Known rows, with every step that occurs:
gafu > sorop > falam > rubi > zagi > rovizig: [  2  -9   3  -1 -16  15  -4  -4   1  -8 -16  -3   8 -21 -10  21  -1 -12
  14   9  -2 -11 -10   4  -3 -14  -5   0   1   7  -1  44   8  13  -5  18
  14   3 -20]
gafu > sorop: [-12  13   4  -2  -2  12   2   4  21   0  -6  -5  -1  -4  -1 -13  -1  -7
   6   2  -1  -2  10   3   9  -4   8   9  21  -3   4  11   7   5  -7 -18
   6   7 -19]
tatib > falam > sorop > gafu > rubi: [ -3  -9  14 -10   9  -7  -3 -26  11   3 -31  11  -4  -7  -2   7 -14  11
   4  -5  -9  -6  25  16 -15  -3 -13 -17 -10  29 -11  10  17 -19 -10 -10
 -17   2  -2]
gafu > rubi > zagi: [-24   2   5 -10 -19  -5  12  -1   5  -4 -18  10 -10 -24  -4 -10   2   0
   6   1   8  -3  17   5  -4   9   4   2   2  10  -6   8  10  -9   0   1
  -9  -8  -6]
rubi > zagi > rovizig: [-14   1  11  -8 -26   2   1  -7  17   2 -17   5  -8  -2  -2  -2   2  -7
   9   8   3  -6   2  10  -9   0   4  -2 -10   3  -7   8   7   8   2  11
   2   1 -18]
tatib > gafu > falam: [-10  10  10  12  32   7  -1   9  11   5   0 -18  -1 -14  -5 -18   2  17
  -3  13  -8   2  15  18   2  10 -10   9 -10 -15  12  -6   7   1 -15   8
 -17  19  -4]
tatib > falam > rubi > zagi > rovizig: [  0 -11   8  -2 -15   2  -1  -9  -2   5 -17   1  -7 -15  -1  12   6   3
   3   2   2 -18   1  13  -8   3  -8   2 -18   7  -7  13  11  -3 -13  16
   8   8 -20]
rovizig > zagi: [-18  -1   2  -3 -13   0   9   3  21   9  12   1  -5   6   0 -26   2   5
  -2  -1  -4 -17  15  -6   3  19   3  -3   4   7  -7  -8  16   5  -2 -11
  -3  -8  -9]
zagi > rovizig > gafu: [-12  14   5   0   8  -3  -2 -13  20   1  -7 -21  -7   7  -6   4  -7  16
  -3   5   6 -18   7   8  -4  -1 -11  -3   0  -7   2   2   3  18   9   4
   5  12 -18]
tatib > falam > sorop > gafu > rovizig > zagi: [-13 -17  13   8   0 -12   1 -11  23  16   5  18  -8  16  13 -11 -13  10
  -6 -12 -19 -13   8  11  -9   7  -4 -30 -28  27 -15   1  16  -6  -1 -19
 -10 -12  -3]
falam > rubi > zagi: [-11  -4   6   6 -20  14  11   5   1   1 -10   2  -6 -21  -2 -11  15  14
   1  13  13 -16  -1  -5  -2   6  -1  -7 -11   3 -14   4  19  -6 -12   8
   5  -9 -15]
rubi > zagi > rovizig > gafu: [-17   8   8  -5 -21  -1   2 -14  18  -1 -12   1 -10   0  -2   0   0  16
   3   9  11 -13  -1   7  -4   2 -12  -5  -9  -3  -6   1  -1  11  12  13
  12   0  -8]
sorop > gafu > rovizig > zagi: [-24  -8   7  12 -12  -3   5   7  32   6  16   9 -14  13   7 -18 -11   9
  -5  -9   2 -15   6  11 -11  15   9 -22 -21  18 -17   0  19  11   6 -12
   1 -11 -11]
rubi > zagi > rovizig > gafu > falam: [-22  12   7  -1  10  -1   7  -8   8  -2  -4   0  -9  -6  -5  -4   6   9
  -2  18   3  -1   4  11  -1  -5 -26 -12 -22 -12   4  -4  -7   4   9  13
   3   7   2]
rubi > zagi > rovizig > gafu > sorop > falam: [-10   7   5  -8 -14   3  -8 -13  11  -7 -13  -1   2  -6  -1  16 -10   5
   7   7   3  -3  -2  10   8  -9 -13   8   3  -2   5  27  -8  17  14  10
  23   1 -10]
falam > tatib > gafu > rovizig > zagi: [ -4  -6   0  11 -15 -22   5  16  20  21  16  -7 -13  17   7 -27  -5  29
  -1  -5 -23 -11  -5   6   9  20  27  -3  13  -2  -3  -3  16  20   7  -4
 -24   1   5]
tatib > gafu > rovizig: [-15   3   5  20  16 -10  -4  13  17  12   2 -12  -6  -5   2 -14 -10  14
  -4  -3  -7  -5   1  23   1   7  16  10  -6 -12   6   4  13  11  -1  -4
 -14   7 -20]
sorop > gafu: [-15   1  11   1  -6  12  -1  -7  27  -1  -9   0 -12   4  -4 -10  -4  22
   1   4  11 -11  12  14 -10   7  -1  -7 -12  17 -12  -1  17   6 -10  -6
   7   3 -16]
falam > gafu > rubi > zagi: [-15   5  10 -16 -11  -7  12   0   0  -4 -19  13 -15 -21   9 -11  -5   3
  11   8   3  -1   9   8 -17  24  -5  -6  13  12   1   5   7  -6   4   1
 -15  -2   1]
falam > gafu > rubi > zagi > rovizig: [ -8   3  16 -17 -11  -9   7  -9   4  -6 -25  10 -12 -18   5   6 -15 -12
  17   7   0  -3   4  13 -27  18  -4  -9   8  17   1  14   3   3  11  11
 -11   8  -4]
sorop > falam: [-13   2   6   4   4  -6  -6  -5   8   3  -6 -12  -4  -1 -13  -3   2   2
   5   4  -1  -9  15   6  -1  -6  -3  12   1   5   2   8   9   7  -3  -2
  -3   4 -18]
rovizig > gafu > sorop > falam: [-13  14   0  -1  10   1  -6  -8  12  -4  -3 -14   4  -2  -4   3  -5  16
  -1   4   4  -7  13   5  12 -12 -12  17  15  -6   9  14  -1  14   7 -10
  16   6 -15]
rovizig > gafu > rubi > zagi: [-27  10   2 -10 -11  -8  13 -10   4  -4 -16   1 -10 -17   0  -6  -1  26
  -2   4  13  -7  14   5   0   9 -16  -4   3   0  -5   3   5  -4  13   1
  -2  -9  -1]
sorop > gafu > rubi > zagi: [-20  -4  10 -10 -21   7   8  -8  16  -9 -23  16 -14 -16  -3  -4  -8  15
   9   4  14  -4  14  15 -12  15  -5 -11 -10  28 -18   9  15  -4  -4   9
   0  -8  -3]
falam > rubi: [ -8  -1   3  12   4  14   5   4   7   4  -8 -17  -4 -10  -8  -9  11  11
  -1   9   7 -21   6  -2  -4   4   0  -2   2  -2  -6   5  22   2 -10  -1
  -2   6 -19]
zagi > rovizig > gafu > sorop: [ -9  19   1  -3   5   6  -1  -9  25  -4  -8 -15   2   5  -1   6 -12   6
   0   3  -3  -9   2   7   7  -5  -7  -1  17 -10  10  17  -1  18  11  -5
  13  15 -15]

Rows:
[  4  -8  11  13  16  18   3   5  -1  -1  -6 -15   2 -27  -7   0   2  12
   3  20  -3  -4  -9  17  -8   9 -16  -6 -26  -9  -4  19  10   3 -13  36
  -9  14  -6] : tatib > gafu > falam > rubi > zagi > rovizig
[ -1  10   4   4   2  13  -4   8  19  -1 -10 -13   5 -12   1 -16 -10  12
   2   3  -6   1   7  12  14   9   6  17  21  -5  11  13  10  12  -9  -3
   2  15 -17] : tatib > gafu > sorop
[ -5   0  13  -5   5  -8  -3 -18   5  15 -19  -1  -3   3  -1  -8   2   1
   1   3 -14  -6  14   3   0  -8  -7  -2  -6   5  -1  -3   8 -18 -14 -15
 -12   4  -9] : tatib > falam > sorop
[-14  -7  13 -12 -17   2   3 -16  20 -11 -25  13 -10 -15 -10  11 -17   3
  11   0   8  -5   9  18 -22   6  -2 -16 -16  26 -17  23  12   2   1  21
  -2   1 -11] : sorop > gafu > rubi > zagi > rovizig
[-10   7   3  -1   0   7  -7   0  12  -3  -5  -8   3  -3  -6   2  -4  -9
   8  -1  -4  -2  12   6   8 -10   3  18  19   3  11  22   6  11  -8 -12
   8   6 -20] : gafu > sorop > falam
[-15 -16  11  12  -5  -2   6  -4  29  11  10  15  -8  20   3 -20 -16   7
  -2  -1  -9 -11  -1   0 -10   2   5 -35 -19  23 -22   3  19   3   5 -16
 -15 -19  -3] : falam > sorop > gafu > rovizig > zagi
[  6   3   8  -1  -9  -8  -4   5  16  14  -8 -15 -12   7  -5 -17   1  31
   7   6 -11  -5   2  11  10  10  16  13  25  -5  -1  -5  12  13  -7   6
 -19  17   1] : falam > tatib > gafu
[ -6  -5  16 -15  -1 -15  -2 -12  -5  -9 -23   3  -9 -20  -4  22 -16 -14
  19   6  -5  -4   5  17 -26  10 -11  -1   5  17   4  27   0   8  14  17
 -11   9  -7] : sorop > falam > gafu > rubi > zagi > rovizig
[-15  17   7   6  26  -2   3  -7  15  -1   1 -21  -6   3  -9   0   0   8
  -6  13  -2  -8  11  12  -5  -8 -25 -11 -13 -14  11  -3  -4  10   5   6
  -1  20  -5] : zagi > rovizig > gafu > falam
[ -8  -8   5  -3 -15   4   5  -3  -5   5 -12   4  -6 -23   2  -3  16  18
  -1   5   3 -14  10   5  -1   7  -8   5 -21   8  -8  -1  14 -12 -18   4
   6  -3 -12] : tatib > falam > rubi > zagi
[-12  17   4   2  11  -9   7   0  12   7   6 -21 -18  14  -7 -19  16  30
  -4  17  -9  -2   8   2   8  -4 -12  -8   7 -13   8 -20  -4   9   3  -3
 -14  11  17] : rovizig > gafu > falam > tatib
[-11   7  11   6  26   3   8  -6   7   6  -6  -5  -4   0  -7 -20   8  -6
   2  19 -17   5   8  -1  -2 -15 -12 -18  -5  -1   3  -4   3 -12 -12  -9
 -25   2  -2] : gafu > falam > sorop
[  3   5   3  -6 -17  -7  -4   1  10   4 -10  -9  -6   8  -9  -1   5   5
  14   4 -18   2   4   0  13 -16  15  16  34   6   8  15   5  17  -5  -7
  -2  10  -2] : gafu > sorop > falam > tatib
[ -9   4  11  -7  17 -16   0  -7  -3  -5 -12 -12  -6 -14  -4   4 -11  -3
  10   2   1  -7  17  13 -20  12  -7   5  19   8  12  14   8   4   5  -2
 -17  11  -3] : sorop > falam > gafu > rubi
[ -6 -13  15   4   4  25   5  -7  11 -10  -8  -1 -11 -14 -12   5   3  11
   5  19   8  -5  -5  14 -20   0 -18 -33 -39  14 -16  13  12   2 -13  26
   6   8  -3] : sorop > gafu > falam > rubi > zagi > rovizig
[-14   2   8 -11 -16  -7   6  -9  11  -4 -25   3  -6 -18  -8   9  -7 -10
  13  -2   0  -5  10  13 -13   1   1  -4   3   9  -4  20   7   3   5  14
  -8   2 -11] : gafu > rubi > zagi > rovizig
[-23  17  -2   1   9  -9   9  -9  11  -2 -12 -16  -5 -11  -5  -6  -4  21
  -6  -2   7 -15  20   5  -1   4 -12   0  12  -5   2   0   8  -2   9  -7
  -7   5  -7] : rovizig > gafu > rubi
[-19   6  15   4  17  14   2   0  23  -5   0  -3 -13  -1  -9 -16   1  15
  -2  13   3  -1  18  18 -11   3 -17 -17 -24  12  -3  -7  11   3 -13   0
  -3  10  -5] : sorop > gafu > falam
[ 13  -7   3  14  16  17 -12   4  -1  -1  -6 -23  13 -24  -9   6  -6  15
   3   6  -7 -10   0  10   9   2   0  17  14  -4   7  34  16  10 -13   7
   7  14 -24] : tatib > gafu > sorop > falam > rubi
[ -9   0   3   4 -12  13   5 -12   7  -3 -11 -11  -4 -10  -4   7   3  21
  -3  17  16 -22  -8   0  -5   5 -17 -13 -13  -7 -12   9   9   7   7  20
  15   1 -12] : falam > rubi > zagi > rovizig > gafu
[  6   0  -1   8  16  11  -8 -11   4  -9  -7 -29   9  -6 -11  25  -9   9
   0   6   2 -19  -2   5   1 -16 -19   3  11  -9   7  36   4  19   8   6
  20  16 -19] : zagi > rovizig > gafu > sorop > falam > rubi
[ -9   0   0   5  -6  15   1  -3  -4  -8  -4  -5   5 -18   0   6   5  22
  -2  14  12 -12  -5  -3  11  -4 -17   5   3  -3   0  22   7   5   4   3
  23  -5  -9] : rovizig > gafu > sorop > falam > rubi > zagi
[ -2   9  11 -13   6   0  -3   1  10   4  -9   4  -6  -6  20  -7  -6  -3
   6  -1 -11  -1  15  16   1  19  -5  11  21   4  19  -2   2   3 -10 -23
   5  19  -7] : tatib > falam > gafu > sorop
[-24  -1  11  13   5  -4  -3   2  26   1  -2   1 -19   6  -1  -7  -8  11
  -2  -4   5  -8   6  21 -14  -4   9 -14 -18  12  -7   2  16  11  -3 -14
   1   0 -19] : sorop > gafu > rovizig
[-26  -1   0  12  -6 -13   9  13  24  13  21   2  -9   8   7 -24   2  -3
  -5  -8  -8 -15   9   2   0   8  15  -8  -6   2  -1  -3  14  10   6 -16
  -7 -11 -11] : gafu > rovizig > zagi
[  0  10   0  -6  -8  -9  -6  -5  12   1  -5 -19  -5  14  -6   3   0  25
   5   8  -9  -5   1   1  19 -14  -1  12  33  -2   8  10  -2  23  10 -11
   5   8   4] : rovizig > gafu > sorop > falam > tatib
[ -1   1   6  -4 -10 -16  -5  -4   7  10  -7 -14 -13  13 -13  -2   9  14
  11   7  -8  -7   6   1   3  -9   7  14  18   8   2   2   7  18  -4  -1
 -11  10  -4] : sorop > falam > tatib
[ -6  14   7  -2  11 -11   3  -7  16   6   1 -23 -15  18  -9  -2   7  18
   2  15  -9  -6   1   8  -2 -13 -13 -13   9 -13   8 -10  -9  19  12   8
 -12  23  11] : zagi > rovizig > gafu > falam > tatib
[ -5 -13  17 -14 -18   2   6 -28  18  -7 -36  18  -5 -10  -8  12 -20  -4
  16   9  -2   1   3  10 -24  -7  -9 -33 -10  32 -22  28  13 -10   1  17
 -15  -5  -4] : falam > sorop > gafu > rubi > zagi > rovizig
[ -1  -3   3   4   8   3   0  -2   2   7 -10 -14  -4 -12  -3   0  12  15
  -5  -2  -1 -21  15   8  -2   5  -8   7  -9   0   0   1  18  -8 -17  -8
   1  12 -18] : tatib > falam > rubi
[-14  -5   2  17   3 -10   3  14  20  14  19  -5  -4   1   7 -25 -10  13
  -8  -9 -12 -12   4  11   4  25  16   1  -5  -5   0   4  16  13   5  -4
 -10  -2 -11] : tatib > gafu > rovizig > zagi
[ -1 -13   9   3 -13   5  -6  -8  -4   0 -12  -4   0 -17 -12  20   5  -1
  11  12   4 -14  -6   4 -12  -7  -6   1 -16   7  -9  27  11  10  -3  23
   6   1 -21] : sorop > falam > rubi > zagi > rovizig
[ -9  11  10 -10 -10 -10   8  -9   9   4  -5  -7 -19   7  -4  -5   9  20
   6  22  -6   0  -4   9   2  -7 -17 -15  -6  -8   2 -10  -9  13  10  17
 -10   8  20] : rubi > zagi > rovizig > gafu > falam > tatib
[-14   3  14 -21  -3 -17   5  -6  -7   2 -24  20 -16 -22  15  -1  -5   8
   8  -1  -5  -2  18  19 -17  28 -13   6   1  14   6  -1   4 -14  -2  -3
 -11   6   2] : tatib > falam > gafu > rubi > zagi
[-16  -1  14 -15  -6 -17   2  -4  -9  -4 -18  13  -9 -23   3   2  -7  -3
  13   7   2   1  11  10 -19  18 -11   4   9  16   5  12   3  -4   6   6
 -10  -2   2] : sorop > falam > gafu > rubi > zagi
[ -6   6  15 -11   9 -11  -3  -5   4  10 -10  -1 -15  -2  17  -9  -2   9
   2   2  -8  -9  17  17 -10  23  -8  12   2   5  12 -12   4   1  -7 -14
  -4  16  -8] : tatib > falam > gafu
